Each row was made from one walk, in order. Every step used is in the known rows, and no mark comes twice. Write each row's walk.
Known rows:
d, m, s, k: [  1.7   1.8  13.8  14.5  -4.0 -12.1 -25.8  -7.9   9.9 -13.4  14.7 -14.2
 -27.2  20.9  13.5  18.5  35.2 -36.0 -11.4  -4.6   4.4  33.7 -22.3]
g, s, m, d: [-36.0  -9.3  55.9 -24.9  -6.3  19.9 -10.6  30.5   5.1 -12.3   7.1 -20.8
   8.2 -20.9  32.6  -9.5  10.8  -2.0  10.5   3.7  -3.8   4.1  -1.9]
e, m, s, k, d: [ -2.6   3.4  10.6  32.9   0.8   0.7 -29.0   6.4  25.9 -15.1   4.1   0.8
 -42.0   3.3  -8.5  -8.6   9.6  -1.0  -6.0 -12.7  -2.7  -9.8 -11.3]
e, j, s, k: [-15.8 -21.5  20.8 -23.5 -12.6   0.6 -18.0  12.8   0.8 -39.7  20.8  -1.2
 -22.1  26.5  -9.6   8.8  15.5 -13.0 -19.9 -10.6  -9.1  12.0   4.7]
j, s, m: [-13.0 -23.6  25.4 -16.7  16.6 -17.3  -2.7  15.6  15.0 -37.5  14.1  -6.9
   3.7   5.0  10.5   6.9   0.4 -36.5   0.0 -18.9  -0.9   1.3  18.9]
w, m: [ 18.7 -20.1   6.6  -3.8 -15.4 -20.3  -9.4  14.6   2.4 -26.7   0.1  13.5
  -6.6   7.2  -4.0  21.3   3.4 -12.7   3.8  -0.1 -10.7  23.7  -9.3]
j, s, k, w, m, d: [-14.6 -22.0   5.4  13.7 -20.4  17.9  11.1  -7.4  -6.0 -35.3   0.5   8.7
 -10.9  32.7 -37.4 -13.9  -9.2  -5.2  -6.5  -8.9  -5.6  18.7 -17.9]
g, s, k, d, m: [ -8.2  11.2  24.3  19.2 -15.1  31.7 -41.1  11.0 -16.5 -27.1  14.6 -37.1
 -25.9  18.5  11.4   5.6  24.5  -1.7  -1.2  -5.4 -11.0  32.7 -21.2]
e, m, s, k: [-10.7  -9.9  20.2   7.8   3.4 -14.5 -32.9  11.0  23.4 -13.0   1.0   0.1
 -31.9   3.4   5.7  10.7  17.6 -12.1 -17.6 -13.4   5.3  -2.8  -4.0]
w, j, s, k: [-27.8 -23.7   8.6 -29.4   7.3 -21.8 -17.8  21.3  -1.6 -57.9  10.9 -15.6
 -24.6  12.7 -11.3  -6.6  -5.7 -32.9 -32.9 -38.8  -5.2   3.1   5.8]
k, w, m, s: [ 23.6   0.9 -17.4  23.6   3.7 -25.2  22.4   6.9  12.9   0.8 -17.1  16.2
  -5.9  19.4 -16.4  18.9  34.1 -19.3   8.7  -8.0 -14.7  17.9 -29.6]
j, s: [ -3.9 -28.2  -0.2  -9.1  -0.2 -33.0  -9.6   7.7  14.4 -39.0   8.1  -1.8
  -2.7  17.9  -0.1  17.4  -9.1 -31.3 -11.1 -17.0   2.2  -4.2  10.9]
k, w: [  8.2  -1.9  -8.2  -4.5   5.4 -36.1  -1.4  18.5   3.2  -9.4 -11.7  -0.2
  12.4  20.4 -10.1   6.6  16.0 -13.6   0.6 -17.8   0.6   2.3 -26.4]
k, e, m: [  8.7 -19.7   3.3 -10.2  17.5 -39.3 -26.4  23.1  15.4 -35.3  -2.6   2.6
  -2.5 -13.1   3.8   1.7  -1.1   2.4  -6.5 -20.8  27.9 -15.0  -8.7]
j, s, m, d: [-30.1 -27.1  33.5 -14.9  -4.1  -0.8   3.3   4.9  18.0 -34.0  16.3   2.7
   4.4  -2.9  12.2 -18.7 -19.7 -24.8   3.9  -8.9   6.5  -4.8   8.9]
w, m, s: [ 19.4 -11.7  -0.9  11.9  -6.7 -24.6   4.1   5.3  18.5 -11.6  -1.3  13.5
 -17.5   4.8   2.1  23.4  22.6 -25.1   4.9   1.7 -13.7  17.1 -10.0]
s, m: [ -5.2  -9.8  34.7 -22.3  11.9 -19.9 -13.4  25.3  11.7 -18.1  11.5  -5.7
   7.0  -7.1  19.5   2.8  16.2 -25.9   6.7 -10.6   1.3  11.6   2.9]
d, m: [ 13.0 -10.8  -1.1  -2.1 -11.9 -26.9 -28.3   3.0  -2.5 -27.7   5.4   0.3
  -5.1  15.9  19.6  20.8   5.0 -27.3  -0.2  -8.4   8.8  27.3 -27.4]
s, m, d, j: [-42.4  -2.0  63.1 -18.2   2.3 -11.4   1.2   9.5  14.6 -16.2  32.9  18.7
   8.6 -15.5  13.6 -20.6 -14.3  -2.0   3.0  15.0   0.7  -3.3   1.6]
g, s, k, w: [-20.0   3.8  26.2  -7.5   6.0   6.9 -19.3  31.7 -12.7  -9.0  -4.2 -36.8
   0.9  23.2  -9.3  12.4  46.5   2.6 -10.9 -11.9  -9.1  14.8 -15.1]
k, d: [ 11.9   0.8   0.7  10.9  -7.5 -18.9 -16.5  12.5  11.6 -22.7   8.5   0.0
  -9.4   4.6  -4.3  -7.1  -3.0  -8.9   6.3 -11.3  -6.1  -1.5 -10.0]
j, s, k, w, m: [ -0.1 -19.9  -0.5  12.7   1.3   1.2   4.2   2.9 -10.7 -37.6  -3.0   0.1
 -12.0  41.4 -38.0  12.0  11.8 -16.6 -10.8 -17.7 -13.0  25.5  -7.7]

Which walk is each row?
[-40.2 -24.9  22.1 -33.8   3.9 -11.0   8.0  21.3   9.8 -49.0   5.6   3.1
  -5.5 -15.0   9.8 -32.9 -28.5 -31.6  -8.0 -33.2   0.4 -11.1  -0.4]	w, j, s, m, d
[ 11.0 -11.9  -2.2   4.7  26.1 -45.4 -13.7  14.1  30.6 -19.3  -2.4   4.6
 -11.4 -15.0   8.2   6.4  17.5  -8.5  -5.2 -19.8  25.5 -21.9 -11.1]	k, e, m, s
[ 14.1  -2.0  -8.0  14.8  -5.1 -32.7 -14.1  -5.0  15.2 -10.6   4.9   0.7
 -15.6  13.7  23.2  24.4  23.3 -39.0   0.7  -7.7   5.1  22.2 -27.1]	d, m, s
[ 21.3  -7.0 -12.8   6.5  -5.5 -20.4   8.6  16.8  -5.0 -15.0 -17.1  14.2
   4.2  20.9 -21.7  14.9  13.4  -7.6   7.3 -11.0 -11.6  21.7 -31.2]	k, w, m
[-28.2 -24.6  34.8 -30.0 -16.6  14.5   7.1  11.5  13.5 -31.1  16.9  18.3
  -3.7  -3.6  11.0 -18.6  -7.3  -9.8   6.5  -4.3  -3.4  -2.3  -2.6]	e, j, s, m, d
[ -2.5 -26.5   0.0 -23.0 -12.6 -18.0  -8.3  16.3   8.6 -38.4  10.4  13.2
  -9.8  18.3   0.1  17.1   3.0 -15.8  -7.7 -13.3  -8.5  -1.0  -3.0]	e, j, s
[  2.2 -21.1  11.3  -4.1 -35.3  -3.9  -1.9   2.0   5.2 -25.4   1.5  19.8
  -7.4  -3.8  -3.0  -5.3 -18.3  -2.5   7.7   9.6  -2.1  16.2 -18.7]	w, m, d
[-36.0 -28.2  20.5   0.2  12.0 -32.4  -4.0  -4.0  23.1 -49.5  25.4  27.2
  -5.2  -9.0  -8.9 -16.9 -47.1  12.3 -16.5  -4.9  27.6 -34.3   4.3]	k, e, m, d, j, s
[  6.8  -7.2  20.4  13.2  -5.7  -3.8  -7.2   2.6  10.4 -15.3  10.8  -2.4
 -29.6  11.9  -7.9  16.4  34.6 -23.7  -8.6   2.7 -12.9  29.0  -4.4]	w, m, s, k
[-31.3  -5.6  36.7  -9.4 -14.9 -28.3  -5.2   1.1  14.5 -18.9  27.5  22.8
   1.5  -2.7   2.2 -13.0 -26.3   5.2  -9.3  17.3   3.1  -8.9  -7.2]	m, d, j
[-33.9 -14.1  44.5 -13.0  -0.1  20.0 -35.4  24.2  -0.8 -32.4   7.5 -25.0
 -13.6 -19.0   6.8 -18.5   7.4  28.0 -14.5  -4.9  24.8 -12.4  -7.5]	g, s, k, e, m, d
[-13.8  10.3  -5.1  -7.8  20.7 -30.2   5.4  24.8   5.8 -11.7 -10.8 -13.7
 -17.0  10.5 -16.3 -11.8  40.8 -25.0 -21.9 -40.1  -9.0   3.5 -31.9]	m, s, k, w, j
[-35.0 -13.2  33.8  -3.6 -15.8 -23.9 -18.5   7.2  18.6 -21.7  12.5  38.4
  -8.5  -9.3   3.4 -10.2 -44.3  19.0 -11.5   8.5   9.4 -23.0 -10.8]	e, m, d, j
[ 10.1  -4.9   9.0   5.6  -5.3  -1.9  -4.4  14.0 -13.5 -17.7  -6.6  -0.2
  -6.9  28.7 -30.8   7.7  26.1  -4.2  -4.0  -7.4 -13.7  34.0 -24.6]	s, k, w, m
[ -6.9  -7.0  14.8   8.0 -24.8  14.8   1.7   1.6  -9.4 -15.4  -3.0   8.2
  -8.5  19.1 -30.5 -18.8   5.0   6.0   0.2   1.3  -5.1  26.9 -33.5]	s, k, w, m, d
[-24.6 -22.4  15.5 -36.4  22.9 -28.4   1.4  34.2   6.6 -50.2   4.0  -7.4
  -5.7  -8.8   9.7  -7.8  -7.1 -42.8 -12.4 -41.4  -6.7  -2.2   8.8]	w, j, s, m
[-19.5  19.8  33.1  29.6  10.2 -11.3  -7.4  -3.9  23.8  -8.4  41.1   2.4
 -30.9  10.8 -14.6 -11.1  16.8  -6.4 -11.6   8.9 -14.2  -2.0  -0.4]	m, s, k, d, j
[-22.4  -4.8  29.8   4.1 -23.0  35.9  -1.9  16.9 -20.4 -13.1  -8.1 -14.5
  -5.3  16.2 -17.5  -5.5  22.6  18.3   1.0   4.2 -13.3  26.9 -28.7]	g, s, k, w, m, d
[-29.7   5.4  15.2 -27.0  13.8  -1.8 -13.0  48.5 -22.5 -23.2 -15.3 -37.5
  -8.3  11.1  -8.6  -2.3  36.3  -1.4 -22.8 -37.6 -15.6   8.0 -24.6]	g, s, k, w, j
[-12.3 -15.9   2.7   0.7   9.6 -13.9  -5.5   7.1   1.6 -29.3   3.6 -14.2
  -4.0  40.9 -27.2   2.3  14.2 -21.6 -18.1 -24.4   0.2   5.7  -5.7]	j, s, k, w
[-16.6  -5.5  10.5  20.5   8.4 -25.5  -1.6  -3.3  16.9 -39.6  33.1  16.7
 -11.4  18.0 -18.1  -1.4 -27.7  -9.5  -8.4  -5.0 -11.1 -15.3  11.9]	k, d, j, s
[ -5.7  14.6 -13.3   6.4  12.0 -23.0  -3.4  11.1  -7.1 -17.5 -10.6 -10.9
 -25.4  23.0  -4.2  -3.3  40.0 -34.7 -17.7 -38.9  -2.2  27.1 -54.7]	d, m, s, k, w, j
[-28.2 -10.4  30.8  -6.7   7.1 -31.7 -12.9   5.9  19.3 -31.3  23.0  28.2
  -1.9 -21.8  -0.3 -23.2 -33.5  26.9 -11.9   5.3  27.1 -27.3 -11.4]	k, e, m, d, j
[-24.7  -7.8  43.2 -20.0  -4.9   8.8 -36.4  29.8  -5.7 -21.6  12.4 -38.9
  -9.6   9.6   9.8  17.2  34.5  -3.9 -16.1  -2.9  -8.4  15.9   6.2]	g, s, k
[-40.3 -22.1  27.1  -5.0 -10.9 -26.9   3.4  -8.2  19.0 -36.5  30.9  21.5
  -0.3  10.6  -4.2  -7.8 -40.0  -7.4 -14.5   7.0   3.9 -16.0   7.9]	m, d, j, s
[-20.8  14.5  39.9  13.7   1.6  -7.2 -22.6   4.5   5.3 -25.4  41.2  -2.5
 -21.7  12.2 -18.7 -14.6  -1.1   4.8 -12.7   7.1 -12.2   5.6   2.6]	s, k, d, j
[-14.1  -0.1  15.3  13.7 -15.4 -13.8  23.3   0.3  -1.5 -13.8   5.5  39.5
   6.2  11.5 -27.0  -9.3 -17.6  16.2   4.3  14.1  -9.6  10.3 -32.6]	k, w, m, d, j
[-15.6   3.1  -7.1  -0.1  20.0 -26.8 -10.4  30.5   8.4 -14.5 -26.0   2.4
 -27.9   5.0 -14.5 -10.4  21.1  -8.8 -25.8 -47.0  -4.8 -10.3 -35.9]	e, m, s, k, w, j
[ -8.0  -7.2  10.6   1.3 -15.8  18.6 -16.4   7.7   2.2 -43.1  21.6   0.4
 -32.5  25.4 -22.5 -11.4   7.0  -1.9  -7.8 -12.5 -16.6   5.0  -1.1]	e, j, s, k, d
[-25.2 -16.4   5.8  17.2  -9.4 -12.3  32.1 -11.3   2.5 -30.6  10.3  39.4
   1.7  26.6 -34.9  -4.8 -29.5   2.8  -2.7   5.3 -10.7   3.0 -17.0]	k, w, m, d, j, s
[-10.4 -16.2 -27.9 -14.1  16.6 -43.3  12.8  26.0  -0.6 -41.2 -17.8   1.0
  -0.2  18.9 -19.9  -5.1  -5.7 -26.6 -16.7 -51.5  -6.1 -11.1 -21.5]	k, w, j, s
[ -0.9  -0.3 -18.7 -23.5  11.9 -44.9   4.5  38.3  -4.7 -22.5 -21.6   1.7
   3.6   6.1 -12.2  -7.3   7.6 -15.2 -10.5 -41.0  -5.1  -2.6 -36.3]	k, w, j
[ -0.8  -4.9   2.5  14.3 -23.6  25.0 -25.1  -6.5  -9.1 -47.7  23.8   2.7
 -38.2  36.8  -9.9  -1.7   6.0 -10.0  -5.4 -11.1 -11.9  26.6 -23.1]	e, j, s, k, d, m
